Each row was made from one small tree. Brackets hold a mark, then the marks that hang from it, in the order of their numbers. Every link used is in the known rows. Write each row's tree.
Known rows:
{j_76 j_557 j_811 j_964}: [ 18  24  -6  10   8  10 -23   1   8  -8  34  -1 -37  17   0  -1 -12  54
  36  35 -16  28  29 -17]
{j_980 {j_811 j_76 j_675}}: [ 17 -14   3  45  26  14 -53  -2  18 -13  16 -20 -58  18  18 -57  -8  51
   6  11   0  45  -1  17]
{j_899 {j_557 {j_675 j_964}}}: [ 14  22 -17  30  42   2 -29  -7  27 -13  33  12 -46  21  21 -19 -10  54
  23  26 -17  11  -4   1]
{j_964 {j_76 {j_811 j_783}} {j_675 j_557} j_899}: [ 19  30  19  14 -20  22 -26 -25  16  14 -12 -11 -64  22  -1  18  -4  67
  56  16 -26  32  20 -15]
{j_980 {j_811 j_76 {j_675 j_964} j_783}}: [ 31 -17  -5  10  11  18 -30  -1  13 -20  -5 -11 -67  10   8 -41 -39  47
  18  -7  -9  37 -14  18]
{j_76 {j_811 j_783 j_980} {j_964 {j_675 j_557} j_899}}: [ 30  28   6  -5 -14  24 -19 -11   2  -5  -2   3 -79  14 -13  40 -25  55
  56  10 -31  38   7  -9]
{j_76 j_811 {j_964 j_675 j_899}}: [ 36  46 -14  24   1  18 -14 -13  31   6  29   0 -80  35 -22  -8  -2  48
  57  34 -16  24   2  -4]
{j_557 {j_76 j_811} {j_675 j_964}}: [ 29   4 -15  12  28   0 -25 -18  38  19  30  12 -53   6   0 -44  -4  61
  44  16 -20  -8  -2  12]
{j_783 {j_811 {j_76 j_964} j_675 j_980}}: [ 48  -6 -31  24  22  19 -38  -8  -2 -23  25 -27 -78   7  26 -49  12  47
  -8  11 -12  37   4  26]
{j_783 {j_811 {j_76 j_964} {j_675 {j_557 j_899}} j_980}}: [ 37 -11 -25  11   3  20 -35 -12 -12 -14  20 -27 -62  -3  29 -24  10  61
 -11   6 -12  50   6  15]
{j_980 {j_811 j_783}}: [  8 -15  14  41  15  -1 -37   0  24 -12   5   1 -57  19   6 -36 -32  43
  25   1  -8  14   0   1]
{j_675 j_964}: [ 29  20 -16  33  21   4  -2 -10  14 -22  32  -2 -58  18   4 -46  -9  36
   8  24 -22   6   3  -1]
{j_76 j_557}: [  9  13  15  48  21  -6 -30  -6   1 -13  32 -20 -37  17  35 -23  -4  47
   2  33  -6  21  37 -23]
{j_675 {j_964 j_76 {j_899 j_557}}}: [ 28  32 -30  25  -2  29   6  -5  26  -9  18 -23 -48  13  11 -10   9  45
  41  20 -16  19  -8   9]
{j_980 {j_811 {j_76 {j_557 j_675 j_899}}}}: [ 16  -5  17  32  24 -11 -60  -9  31  22  22 -17 -42   9  24 -33 -18  75
  16   8  12  27   1  -5]
{j_76 j_964}: [ 40  20 -20  41  27   5 -10  -5  14 -20  42  -4 -67  18   7 -35  -3  39
  10  27  -7   5   0  -2]
{j_557 {j_899 j_964}}: [ 29  -1  -8  73  19   1  -9   3  23   1  30   2 -66   3   6 -45  -4  37
   5  11  13  26  13   7]
{j_811 j_76 {j_675 j_557 {j_964 j_899}} j_783 j_980}: [ 40  -1   3  -1  -6  32 -17 -11 -24 -26  -8 -33 -75  -4  34   3 -29  51
   8 -17 -27  54   2  13]
{j_76 j_557 j_811 {j_964 j_675 j_899}}: [ 26  50  -1   8  -5  16 -18 -12  17  11  27 -11 -63  33  -7  21  -9  57
  55  44 -12  35  26 -24]
{j_964 {j_675 {j_557 {j_76 {j_811 j_783 j_980}} j_899}}}: [ 12 -14  20  21 -19   3 -28 -13   6  10 -13   2 -56 -11   4   7  -9  56
  31   6  -5  33   7  -5]
{j_899 j_557 {j_964 j_76}}: [ 15  10 -23  59  27  25 -15  11  22 -20   9  -3 -44   3  16 -16   4  45
  27  21   3  38  15  12]
{j_899 {j_557 {j_76 j_811}} {j_964 j_675}}: [  0   4 -17  49  16  25 -19   2  28  -7  -7  12 -49   5  -5  -8  -9  45
  56  32  10  46  15  12]
{j_557 {j_76 {j_811 j_980}} {j_899 {j_964 j_675}}}: [ 27 -17  -3  49  -3   9 -18   2  29  22   1   6 -69 -18 -14 -24   6  44
  38  12  12  39   6  19]
{j_811 j_76 {j_675 {j_964 j_899}} j_783 j_980}: [ 56  -8  -7  14   2  26 -14  -4  -7 -23  -2 -34 -91  -1  26 -21 -19  34
   9 -18 -16  45 -11  29]
{j_675 {j_557 j_899} {j_964 {j_76 {j_811 j_980}}}}: [ 21   6  -9  -6 -23  19 -10  -7   9   5   8   0 -30 -15  -6  -1   7  66
  26   9 -36  35   5   1]

Write each row's tree:
[ 41  40   3  53   4  10 -18 -22  33  18  16 -27 -82  26   9 -24  24  51
  31  30  -5  15   7  -2] => {j_964 j_76 j_675 j_899}
[ 39 -21 -28  27 -12  12 -10   2  22  14  29  -1 -57  -9  -4 -35  18  40
  29  16  16  27 -11  26] => {j_557 {j_76 {j_811 j_675} j_964} j_899}
[ 38 -17  11  43  18   5 -33  -2  -3 -28  -5 -25 -77 -10  29 -37 -20  39
   2 -17  -7  27  -4  16] => {j_811 j_76 j_783 j_980}
[ 37 -15  -1  56  25 -19 -33 -16  37  34  40  -1 -62  -7  27 -51  14  55
  12  10  17 -10 -12  11] => {j_557 j_76 j_675 j_899}
[ 25  24  17  20   8   8 -51  -8  28  34  26 -24 -49  13  22   6  18  72
  44  15 -27  25  28  -5] => {j_964 {j_76 {j_557 j_675} {j_811 j_980}} j_899}
[ 14 -12   5  41  16  17 -52   5   8 -15  23   3 -56  14   9 -34  18  37
  13  18 -28  50  22  17] => {j_76 {j_811 j_675 j_980}}
[ 40  -2   5  -6   6 -11 -39   6  14  19  21  13 -56  -7   6  24 -25  62
  34   1 -14  21   8  -8] => {j_76 {j_557 j_675 j_899} {j_811 j_783 j_980} j_964}
[ 48  27 -14  22  40  -8 -24 -18  33  10  36   2 -64  16  13 -41   3  64
  15  19 -25 -11  -2   1] => {j_557 {j_675 {j_964 j_76}}}
[ 18 -19  22  29  11  11 -40  -2 -23 -32   1  -5 -60   3  39  -2 -15  43
  -8   0 -26  46  23   0] => {j_811 {j_675 j_557} j_783 j_980}
[  4 -18  11  30  -3  17 -48   1   0  -5  17   5 -40   1  12 -12  15  52
   8  13 -27  61  25   7] => {j_76 {j_811 {j_675 {j_557 j_899}} j_980}}
[ 16 -23  13  41  17   6 -46   5  17 -14   6   1 -62  22  14 -39 -22  39
  13   4  -7  31   5   9] => {j_980 {j_811 j_675 j_783}}
[ 35  -2   3   7   0  21 -33   3   6  -5   4 -33 -66  15  23   0 -38  55
  31   0   6  46  -2   4] => {j_980 {j_811 {j_76 j_557 {j_964 j_899}} j_675 j_783}}
[ 19  -5   4  -3  -5  32 -26 -12   1 -13  -7 -22 -61  14  16  -8 -43  61
  29  -9 -17  48  -6   7] => {j_980 {j_811 j_76 {j_675 j_557 {j_964 j_899}} j_783}}
[ 10  37   1  60   9  15 -23 -13  27  -7  14 -16 -67  37  16  -3   6  40
  37  38   1  36   5  -5] => {j_964 j_675 {j_899 j_557}}
[ -2 -31 -10  35   0  25 -32   9  13 -19  -4  -1 -38   3  23 -15  -5  35
  41  12   3  41   4  22] => {j_899 {j_557 {j_76 {j_811 j_675 j_783}}}}
[ 50  22   4   7   0  18 -18 -15  -9 -16  -8 -29 -94   0  16  21 -31  56
  25  -6  -9  36 -11  -1] => {j_811 {j_76 {j_964 {j_675 j_557} j_899}} j_783 j_980}
[  9 -12  22  21   3   8 -42   2  -3 -12   9  -2 -44  20  23  -8 -19  43
  21  16 -18  47  44  -8] => {j_76 j_557 {j_811 j_675 j_783}}
[ 40 -34   0  14 -14  11 -15   3 -17 -10   2  -8 -63 -28  29   7  -9  44
   2 -10   2  36  -6  15] => {j_811 {j_675 {j_557 {j_76 j_964} j_899}} j_783 j_980}
[  6 -21  -3  37 -13  36 -27  10  12  -8  -2 -18 -56   3  25   3   4  31
  50   2  -3  48   0  27] => {j_964 {j_899 {j_557 {j_76 {j_811 j_675 j_783 j_980}}}}}
[ 25 -15  21  22  15  -7 -47   9  15  21   8  16 -56  -7  10  13 -30  60
  32  -5 -12  37  33  -6] => {j_76 {j_557 j_675 {j_899 j_964}} {j_811 j_783 j_980}}
[ 37  21 -11  24  22   6 -19  -8  -2 -16  29 -33 -53   5  28 -21 -15  56
   7  19   5  24  12  -9] => {j_811 {j_76 j_557 j_964}}
[ 32   7   3  -5 -15  10 -23  -4   3  -5  -5  19 -67  -3 -19  28 -23  56
  38   7 -23  39  -1  -8] => {j_76 {j_811 j_783 j_980} {j_964 {j_675 {j_557 j_899}}}}
[ 42  -4 -29  17   8  17 -23  -6   5 -14  21 -16 -63  10  18 -47  25  45
  -4  18 -32  26  12  20] => {j_783 {j_811 {j_675 {j_964 j_76}} j_980}}
[ 26 -21   9  -3 -22   9 -26  12  -6  -4   4   1 -45  -6   8  10 -18  39
  17   2 -22  54  22   1] => {j_76 {j_557 j_899} {j_811 {j_675 j_964} j_783 j_980}}
[ 37  10 -22  12   5  32 -32 -17 -13 -14  22 -37 -72  11  35 -16   8  61
   3   9 -20  47  13  12] => {j_783 {j_811 {j_76 {j_964 j_899}} {j_675 j_557} j_980}}
[ 19 -34  19  27   3  13 -33  -3 -23 -22  -5 -14 -59 -14  43  -5 -10  43
   0  -5 -12  38  16  12] => {j_811 {j_675 {j_557 j_76}} j_783 j_980}
[ 16 -31   8  33  -1  10 -28   2  12  -5  -3  -5 -56 -12   8 -30  -6  37
  36  -4 -10  15   3  18] => {j_557 {j_76 {j_811 j_783 j_980}}}
[ 42  25 -11  23   8   5 -15 -21   5  -6  16 -17 -70   3   8 -16 -11  63
  10  19   8  32  -8  -7] => {j_811 {j_76 {j_964 {j_675 {j_557 j_899}}}}}
[ 44 -14   6   0   7  14 -24   0 -24 -31  -7 -31 -65 -10  38  -6 -32  42
  -7  -7 -14  51  12  11] => {j_811 {j_76 j_557} {j_675 j_964} j_783 j_980}
[ 43  12 -12  22  24  12 -27  -6 -10 -20  30 -33 -59   7  37 -22  -8  50
  -4  23   8  45  16   1] => {j_811 {j_76 j_557 j_964} j_675}
[ 31  20  12  35  33 -12 -44 -12  20  17  34 -17 -45  12  37 -21  11  71
   8  27  -9   5  27 -16] => {j_964 {j_76 {j_557 j_675}}}
[ 26  21  -4   4  -8  10 -25  -7   8   1  15  15 -59   3 -19  16  -1  61
  33  25 -23  42   6  -9] => {j_76 {j_811 j_980} {j_964 {j_675 {j_557 j_899}}}}
